Every row comes from one small tree of marks. The marks that hang from a mark follow it in brackets, in the order of their numbers. Every link used is in the known rows. Which tree was each row made from?
Known rows
Q857[Q679[Q773]]: [-1.99 -1.35 -0.32 -1.29  0.08  1.03  1.37  1.92  2.07 -0.36 -1.30 -1.04
 -0.41 -1.07 -0.28 -2.01 -0.86 -0.54 -1.29  0.97  1.97 -0.87 -5.08  0.11
 -1.93 -0.98]
Q534[Q857[Q679[Q773]]]: [-3.68 -0.41  0.26 -1.78 -0.10  1.15 -0.35  0.17  1.69  0.51  0.13 -0.98
 -0.34 -1.17 -0.24 -2.61 -0.86 -1.31 -1.77  1.32  0.69 -0.95 -4.68 -0.04
 -0.44 -0.33]
Q534[Q857[Q57[Q416] Q679]]: [-3.03 -0.56  0.51 -1.10 -1.43 -0.02 -2.11  1.56  1.85  0.27  1.83 -0.76
 -0.34  0.71 -1.16 -2.50 -0.17 -3.03 -1.92  3.28 -2.21 -3.99 -5.30  0.56
  0.16 -0.98]
Q57[Q857]: [ 1.74 -0.76 -1.54 -1.44 -0.39  0.05  1.41  1.16  0.80 -1.01 -1.26 -0.75
  0.94 -1.32 -0.70 -0.58 -1.29 -2.80 -0.37  0.15  1.10 -1.27 -1.17  0.20
  0.40 -0.87]
Q857[Q57[Q65 Q72 Q416]]: [-1.94 -1.63 -1.59 -1.40 -1.97 -0.06 -0.09  2.74  2.89 -0.20 -0.98 -0.28
 -0.06  0.60 -1.05 -2.32 -0.04 -1.23 -1.38  2.20 -3.37 -1.82 -3.70  1.09
  2.59 -0.33]
Q534[Q857[Q57 Q679]]: [-3.99 -1.18  0.61 -1.45 -1.13 -0.54 -1.43  1.18  2.30  0.00  1.02 -0.94
 -0.35 -0.24 -0.77 -2.40 -0.69 -0.58 -1.06  1.87 -1.11 -3.08 -3.91  0.05
 -0.25 -0.20]
Q72[Q57[Q65[Q534] Q857[Q679]]]: [-0.12 -1.58 -0.47 -4.10 -0.35 -0.13 -1.48  2.59  2.12 -0.51 -0.07 -1.87
  0.27 -1.64 -1.29 -4.07  0.10 -3.08 -0.55  0.81 -0.74 -3.29 -3.68  0.93
  1.03  0.36]
Q72[Q57[Q65 Q416 Q857]]: [ 0.77 -1.06 -2.21 -2.42 -0.98  0.45 -1.62  1.68  0.54 -0.57 -0.42 -1.01
  0.96 -0.27 -1.47 -2.58  0.10 -5.21 -0.60  1.65 -3.81 -2.59 -2.02  1.54
  2.95 -0.50]
Q57[Q65 Q72 Q857]: [-0.38 -1.12 -2.48 -1.91 -1.29  0.07  0.57  1.65  2.64 -0.75 -2.16 -0.45
  0.74 -1.67 -0.10 -1.44 -0.71 -0.79 -0.43  0.07 -2.35 -0.22 -2.17  0.39
  2.47  0.19]
Q416[Q57[Q65[Q534] Q72 Q857]]: [ 1.97  0.23 -1.57 -3.03 -0.80 -0.83  1.67  3.37  2.33 -0.56 -1.59 -1.13
  0.24 -1.91 -1.01 -1.54 -1.74 -0.31 -0.37  0.93 -0.19 -0.41 -2.15  0.76
  3.24  1.35]
Q857[Q57 Q679[Q773]]: [-2.84 -2.29  0.21 -2.18 -0.34  0.08  1.61  3.33  2.41 -0.31 -0.83 -1.11
 -0.84 -0.57 -0.51 -2.23 -0.87  0.11 -1.72  1.59  1.69 -1.71 -6.41  0.17
 -1.20 -1.15]
Q57[Q72 Q857]: [ 1.67 -1.22 -1.34 -1.65 -0.36 -0.06  2.20  2.17  1.47 -1.71 -1.79 -0.33
  0.70 -1.52 -0.14 -0.97 -0.50 -0.82 -0.81 -0.25  0.82 -0.25 -1.73  0.23
  1.10 -0.39]
Q534[Q857[Q679]]: [-3.24 -0.59 -0.02 -0.95 -0.74  0.57 -1.29 -0.32  1.58  0.05  0.86 -0.78
  0.34 -0.59 -0.60 -1.99 -0.82 -1.17 -0.62  1.13 -0.65 -2.05 -2.77  0.08
 -1.14 -0.18]
Q679[Q773]: [-0.86 -0.82 -0.93 -1.49  0.02  1.15  2.53  0.88  1.02 -0.48 -1.76 -0.95
  0.21 -0.77 -0.68 -1.45 -1.58 -0.95 -0.95  0.40  3.03  0.23 -3.18  0.39
 -0.22 -0.82]
Q72[Q57[Q65 Q416 Q857[Q679]]]: [-0.62 -1.30 -1.47 -2.40 -1.02 -0.03 -2.43  2.71  1.44 -0.65  0.02 -1.25
  0.27 -0.94 -0.83 -3.33  0.71 -4.73 -0.95  2.29 -4.69 -4.08 -4.19  1.32
  0.87 -0.73]
Q65[Q534]: [ 0.39 -0.75 -0.31 -1.62 -0.17  1.03  1.50  0.93  1.00 -0.24 -0.55 -1.04
  0.65 -0.36 -1.67 -2.08 -1.48 -1.42 -0.59 -0.08  4.16 -1.38 -0.98  0.65
  0.19 -0.32]
Q416[Q57[Q65 Q72 Q857[Q679]]]: [-0.15 -0.56 -1.91 -1.56 -1.44 -1.35  0.71  4.10  3.09 -1.11 -1.39 -0.93
 -0.35 -1.97  0.09 -1.11 -0.85  0.31 -0.28  2.01 -4.01 -0.91 -4.26  0.23
  0.66  0.93]
Q65[Q57 Q534]: [ 3.17 -0.27 -0.55 -2.05 -0.79  0.59  1.47  1.15  0.25 -0.72 -0.43 -1.75
  0.46  0.23 -1.95 -1.75 -1.49 -1.83  0.01  0.58  4.37 -1.29 -0.87  0.46
 -0.56  0.35]
Q72[Q57[Q416 Q857]]: [ 2.47 -0.84 -1.19 -2.41 -0.24  0.16 -0.11  2.25 -0.41 -1.59  0.02 -1.00
  0.97 -0.45 -1.35 -1.97  0.33 -5.40 -0.80  1.23 -0.79 -2.81 -1.73  1.44
  1.49 -0.86]
Q57[Q72 Q416 Q857[Q679[Q773]]]: [ 1.01 -0.78 -0.41 -2.32 -0.07  0.42  1.51  3.92  2.20 -1.10 -0.79 -0.47
 -0.62 -1.88  0.31 -2.20  0.31 -2.57 -2.78  2.09  0.66 -1.38 -6.82  0.32
  0.18 -1.45]

Which tree is each row?
[-0.55 -0.90 -1.79 -1.64 -1.38 -0.12 -1.33  2.96  3.09 -0.48 -0.87 -0.49
  0.04 -1.45 -0.04 -2.37 -0.02 -2.53 -1.57  2.53 -3.93 -2.80 -5.02  0.67
  1.07 -0.91] => Q57[Q65 Q72 Q416 Q857[Q679]]
[ 1.21 -0.77 -1.29 -3.63 -0.53  0.60 -1.43  2.02  0.71 -0.17  0.06 -1.37
  0.84 -0.64 -2.04 -3.63 -0.26 -5.64 -1.04  1.48 -1.12 -3.19 -2.32  1.73
  3.70 -0.01] => Q72[Q57[Q65[Q534] Q416 Q857]]
[-0.36 -1.43 -2.03 -2.81 -0.70  0.05 -0.65  1.51  1.03 -0.91 -1.24 -1.32
  1.00 -1.00 -1.11 -2.43 -0.41 -2.94  0.19  0.04 -2.82 -1.67 -1.11  0.99
  2.70  0.21] => Q72[Q57[Q65 Q857]]
[ 0.92  0.73  0.52 -1.44 -0.84  0.89 -2.36  0.73  0.56  0.39  2.26 -1.74
 -0.17  0.27 -1.99 -2.91 -0.73 -3.97 -1.46  3.17  1.50 -3.45 -3.42  0.58
 -0.27 -0.06] => Q65[Q57[Q416] Q534[Q857[Q679]]]
[-1.15 -0.63 -2.21 -0.77 -1.42  0.74 -0.13  1.28  2.17 -0.09 -1.39 -0.21
  0.39  0.33 -0.69 -1.93 -0.16 -1.51 -0.98  1.70 -2.71 -1.45 -2.32  1.03
  1.82 -0.26] => Q57[Q65 Q72 Q416]
[-2.63 -0.86 -0.28 -2.02 -1.11 -0.34  0.31  1.08  2.08 -0.69  0.03 -0.16
  0.06 -0.24 -0.63 -2.00 -0.09  0.48 -1.27  0.56 -0.37 -0.75 -2.91  0.27
  2.06  0.51] => Q534[Q857[Q57[Q72]]]
[ 0.59 -1.87 -0.03 -3.72  0.54  0.10  1.23  3.38  0.93 -1.28 -0.73 -1.48
 -0.23 -2.04 -0.33 -2.98  0.33 -2.52 -1.30  0.57  0.80 -1.58 -5.07  0.49
 -0.68 -0.45] => Q72[Q57[Q857[Q679[Q773]]]]
[-1.19 -0.14  0.59 -2.79 -0.97  0.19 -0.47  2.03  1.80  0.00  1.40 -0.43
 -0.14  0.34 -1.74 -3.22  0.04 -1.86 -2.63  2.01  1.48 -1.97 -3.84  0.94
  3.24 -0.03] => Q65[Q534[Q857[Q57[Q72 Q416]]]]
[-3.68 -0.88  0.55 -1.89 -0.64  0.58 -1.23  1.71  1.95  0.76  1.28 -0.73
 -1.00 -0.22 -0.87 -2.97 -0.54 -2.69 -2.76  3.47 -0.63 -3.00 -6.73  0.38
  0.38 -1.18] => Q534[Q857[Q57[Q416] Q679[Q773]]]
[ 1.09 -1.12 -0.27 -3.11  0.47  0.41 -0.11  3.60  0.53 -1.12 -0.05 -1.22
 -0.36 -1.51 -0.69 -3.18  0.60 -5.05 -1.95  2.34  0.04 -2.83 -6.01  1.08
 -0.15 -1.04] => Q72[Q57[Q416 Q857[Q679[Q773]]]]
[ 3.64 -1.07 -0.80 -2.75 -0.28 -0.30  2.14  3.75  1.69 -1.73 -1.67 -1.29
 -0.71 -2.23  0.30 -1.85 -0.21 -0.73 -1.44  1.33  1.90  0.13 -4.79 -0.36
 -0.71 -0.30] => Q65[Q57[Q72 Q857[Q679[Q773]]]]
[ 0.61  0.08 -2.71 -1.39 -1.28 -0.82  0.83  2.05  1.48 -0.37 -1.56 -1.21
  0.55 -1.28 -0.82 -0.17 -2.34 -2.10  0.46  1.57 -2.82 -1.20 -0.60  0.57
  2.23  0.52] => Q416[Q57[Q65 Q857]]
[-2.83 -1.90 -0.67 -1.36 -2.03 -0.24 -1.28  3.98  3.69 -0.24 -0.45 -0.45
 -0.75  0.24 -0.61 -2.86  0.44 -0.62 -1.77  3.06 -4.36 -2.72 -6.01  0.94
  0.76 -0.54] => Q857[Q57[Q65 Q72 Q416] Q679]
[-0.29 -0.61 -1.08 -1.87 -1.03  1.14 -0.23  1.57  2.39  0.16 -0.81 -0.49
  0.36 -0.06 -1.47 -2.83 -0.39 -1.69 -1.48  1.63  0.01 -1.71 -2.79  1.23
  2.28  0.18] => Q57[Q65[Q534] Q72 Q416]
[-5.03 -0.86 -1.35 -1.72 -1.80 -0.07 -1.83 -0.31  2.57  0.80 -0.21 -0.71
  0.32  0.27 -1.23 -2.30 -1.40 -0.93 -0.53  1.35 -3.41 -1.87 -1.75  0.46
  3.26  0.41] => Q534[Q857[Q57[Q65]]]
[-1.20 -0.84 -1.65 -1.68 -0.77  0.85 -1.05  2.43  2.43  0.71 -1.01 -1.05
 -0.27 -1.83 -0.21 -2.51 -1.07 -4.56 -2.19  3.08 -2.35 -2.71 -5.45  0.49
  0.51 -1.56] => Q57[Q65 Q416 Q857[Q679[Q773]]]
[-3.06 -0.23  1.09 -2.82  0.47  1.50 -0.19  0.52  1.79  0.96  0.76 -1.13
 -0.33 -1.29 -0.95 -3.33 -1.36 -1.50 -2.20  1.23  3.72 -1.24 -5.44  0.15
 -0.50 -0.04] => Q65[Q534[Q857[Q679[Q773]]]]
[-3.23 -0.47 -0.47 -3.39 -0.42  0.92 -2.36 -0.56  1.14  0.73  0.54 -1.28
  0.79 -0.14 -2.18 -4.20 -0.19 -2.25 -0.39  0.24 -0.28 -1.38 -1.34  1.17
  3.55  1.67] => Q72[Q57[Q65[Q534[Q857]]]]
[-1.17 -1.31 -0.66 -2.54 -1.52  0.34 -0.05  3.14  3.03  0.32 -0.34 -0.55
 -0.21  0.27 -1.71 -3.27 -0.40 -1.31 -1.87  2.07 -0.01 -2.15 -4.20  1.22
  3.19 -0.02] => Q857[Q57[Q65[Q534] Q72 Q416]]
[ 4.01 -0.38 -0.77 -2.07 -0.71  0.40  1.92  2.08  1.03 -1.19 -0.84 -1.29
  0.18 -0.06 -1.37 -1.98 -0.54  0.07 -0.46  0.13  4.59  0.00 -1.60  0.57
 -0.04  0.66] => Q65[Q57[Q72] Q534]
[ 4.47 -0.53 -1.04 -1.58 -1.19 -0.57  0.35  3.64  1.32 -1.77 -0.02 -1.13
 -0.18 -0.86 -0.39 -1.69  0.34 -3.12 -1.22  2.69 -0.81 -2.43 -4.10  0.35
 -0.55 -0.69] => Q65[Q57[Q72 Q416 Q857[Q679]]]
[-1.96 -1.91 -0.66 -3.09 -1.30 -0.02  0.68  2.64  3.41  0.02 -1.33 -0.75
 -0.13 -0.14 -1.51 -3.06 -0.80  0.83 -1.07  0.58  0.77 -0.98 -3.47  0.60
  2.58  0.40] => Q857[Q57[Q65[Q534] Q72]]
[ 1.61 -0.49 -1.74 -2.67 -0.87  0.73 -0.21  2.26  2.28  0.12 -0.71 -0.63
  0.52 -1.27 -1.31 -2.60 -0.71 -3.33 -1.91  1.37 -0.29 -1.97 -3.08  1.08
  3.30 -0.31] => Q57[Q65[Q534] Q72 Q416 Q857]
[-0.10 -1.30 -0.56 -1.37 -1.43 -0.23  1.22  3.21  1.74 -1.07 -0.29 -0.13
 -0.14  0.74 -1.07 -1.69  0.27 -0.68 -1.67  1.73  0.14 -2.00 -4.00  0.92
  1.52 -0.87] => Q857[Q57[Q72 Q416]]
[-3.08 -1.16  1.60 -2.76 -0.79  0.00 -1.43  1.63  2.40  0.35  1.73 -1.20
 -0.31 -0.42 -1.49 -3.30 -1.06 -1.10 -1.58  1.55  1.70 -3.33 -4.27  0.27
  0.51 -0.03] => Q65[Q534[Q857[Q57 Q679]]]
[-0.57 -0.66 -0.88 -3.02 -0.54  1.06 -1.31  1.36  0.70  0.25  0.07 -1.35
  0.61  0.63 -2.30 -3.84 -0.03 -3.79 -0.78  1.33 -0.43 -2.77 -2.34  1.88
  2.45  0.31] => Q72[Q57[Q65[Q534] Q416]]
[-2.37  0.22 -0.90 -2.02 -1.06  1.36 -1.76  0.08  2.26  1.03  0.50 -0.36
  0.41 -0.25 -1.52 -3.47 -0.38 -2.04 -1.92  1.87 -0.91 -1.46 -2.74  1.16
  4.02  0.67] => Q57[Q65[Q534[Q857]] Q72 Q416]
[ 3.27 -0.06 -1.57 -1.69 -0.56 -1.11  2.81  3.54  1.07 -2.19 -1.53 -0.66
  0.10 -1.59 -0.31 -0.06 -1.27  0.24 -0.36  0.87 -0.24  0.08 -1.97  0.44
  1.49  0.46] => Q416[Q57[Q72 Q857]]
[-4.28 -2.32 -0.63 -2.32 -1.09 -0.07  0.00  2.88  3.62  0.69 -1.47 -1.27
 -0.84 -0.71 -0.62 -3.10 -1.05  0.07 -1.33  2.05 -1.30 -1.98 -6.23  0.27
  0.21 -0.57] => Q857[Q57[Q65] Q679[Q773]]
[ 1.96  1.02 -0.37 -1.67 -0.87  1.11 -1.24 -0.19 -0.31  0.33  1.63 -1.40
  0.43  0.76 -2.31 -2.37 -1.05 -4.19 -1.28  2.46  2.51 -2.40 -0.57  0.77
  1.81  0.13] => Q65[Q57[Q416] Q534[Q857]]
[ 5.67 -0.05 -2.03 -1.45 -1.10 -0.16  1.16  2.81  0.37 -1.75 -0.72 -0.83
  0.35 -0.49 -0.74 -0.90 -0.22 -3.51 -1.02  1.87 -0.04 -1.15 -1.66  0.53
  1.49 -0.66] => Q65[Q57[Q72 Q416 Q857]]
[-3.75 -1.82 -0.93 -0.87 -2.13  0.04 -1.59  2.74  3.03  0.55 -0.05 -1.02
 -0.47  0.42 -1.23 -2.77 -0.70 -2.28 -1.34  3.21 -4.04 -4.46 -5.01  0.91
 -0.02 -1.17] => Q857[Q57[Q65 Q416] Q679]
[ 0.32 -1.40 -0.61 -2.12  0.18  0.32  1.44  2.70  1.83 -0.59 -1.36 -1.14
 -0.23 -2.36  0.12 -1.89 -1.20 -2.44 -1.41  1.03  1.49 -1.15 -5.23 -0.09
 -1.19 -1.32] => Q57[Q857[Q679[Q773]]]
[-2.77 -0.30  1.09 -2.16 -0.24  0.97 -1.34  0.00  1.88  0.50  1.25 -1.20
  0.13 -0.86 -1.38 -2.94 -0.86 -1.23 -1.27  0.92  2.48 -2.42 -3.35  0.10
 -0.24  0.05] => Q65[Q534[Q857[Q679]]]
[-2.73 -1.10  0.61 -1.61 -1.53 -0.29 -1.36  2.54  2.43 -0.39  1.59 -0.24
 -0.73  0.12 -0.64 -2.82  0.73 -0.67 -2.33  3.08 -1.77 -2.79 -5.73  0.52
  0.67 -0.52] => Q534[Q857[Q57[Q72 Q416] Q679]]
[-1.48 -1.40 -0.67 -3.29 -0.47  0.82 -0.33  1.15  1.22 -0.03 -0.62 -1.61
  0.71 -0.05 -2.21 -3.58 -0.41 -1.38 -0.01 -0.13  0.83 -1.68 -1.44  1.39
  1.96  0.86] => Q72[Q57[Q65[Q534]]]
[ 1.42  0.70 -0.23 -2.09 -0.66  0.82 -0.36 -0.64  0.09  0.09  0.82 -1.60
  0.45 -0.07 -2.02 -2.17 -1.44 -2.23 -0.46  0.74  3.82 -1.10 -0.50  0.29
  1.23  0.90] => Q65[Q57 Q534[Q857]]
[-3.78 -1.75 -0.69 -1.90 -1.28  0.58 -0.56  3.20  3.15  0.99 -0.57 -0.97
 -0.98  0.00 -0.81 -3.26 -0.64 -2.38 -2.17  3.67 -2.35 -3.19 -7.29  0.70
  0.50 -1.21] => Q857[Q57[Q65 Q416] Q679[Q773]]
[-2.29  1.22 -0.92 -2.03 -1.01  0.30 -0.87 -0.07  1.57  1.16  0.33 -1.36
  0.28 -0.32 -1.78 -1.98 -2.36 -0.87 -0.14  1.60 -0.67 -1.06 -0.91  0.78
  3.06  1.55] => Q416[Q57[Q65[Q534[Q857]]]]
[-3.13  0.55 -0.02 -2.24 -1.02 -0.01 -1.63  1.15  2.51  1.16  0.88 -1.70
 -0.24 -0.71 -1.41 -2.52 -1.96 -0.60 -0.42  2.22 -1.37 -2.30 -3.11  0.60
  1.04  1.50] => Q416[Q57[Q65[Q534[Q857[Q679]]]]]
[-1.05 -1.61 -1.52 -1.78 -1.17 -0.49 -0.40  2.55  3.59 -0.82 -1.58 -0.68
  0.07 -2.12  0.34 -2.13 -0.29 -0.48 -0.68  0.95 -3.08 -1.55 -4.12  0.10
  0.41 -0.23] => Q57[Q65 Q72 Q857[Q679]]
[-1.69 -0.50 -0.33 -1.52 -1.35  0.08 -0.60  1.55  1.71 -0.37  0.97  0.05
 -0.05  0.56 -1.00 -2.21  0.26 -1.34 -2.07  2.15 -1.11 -1.81 -3.36  0.78
  3.03 -0.10] => Q534[Q857[Q57[Q72 Q416]]]
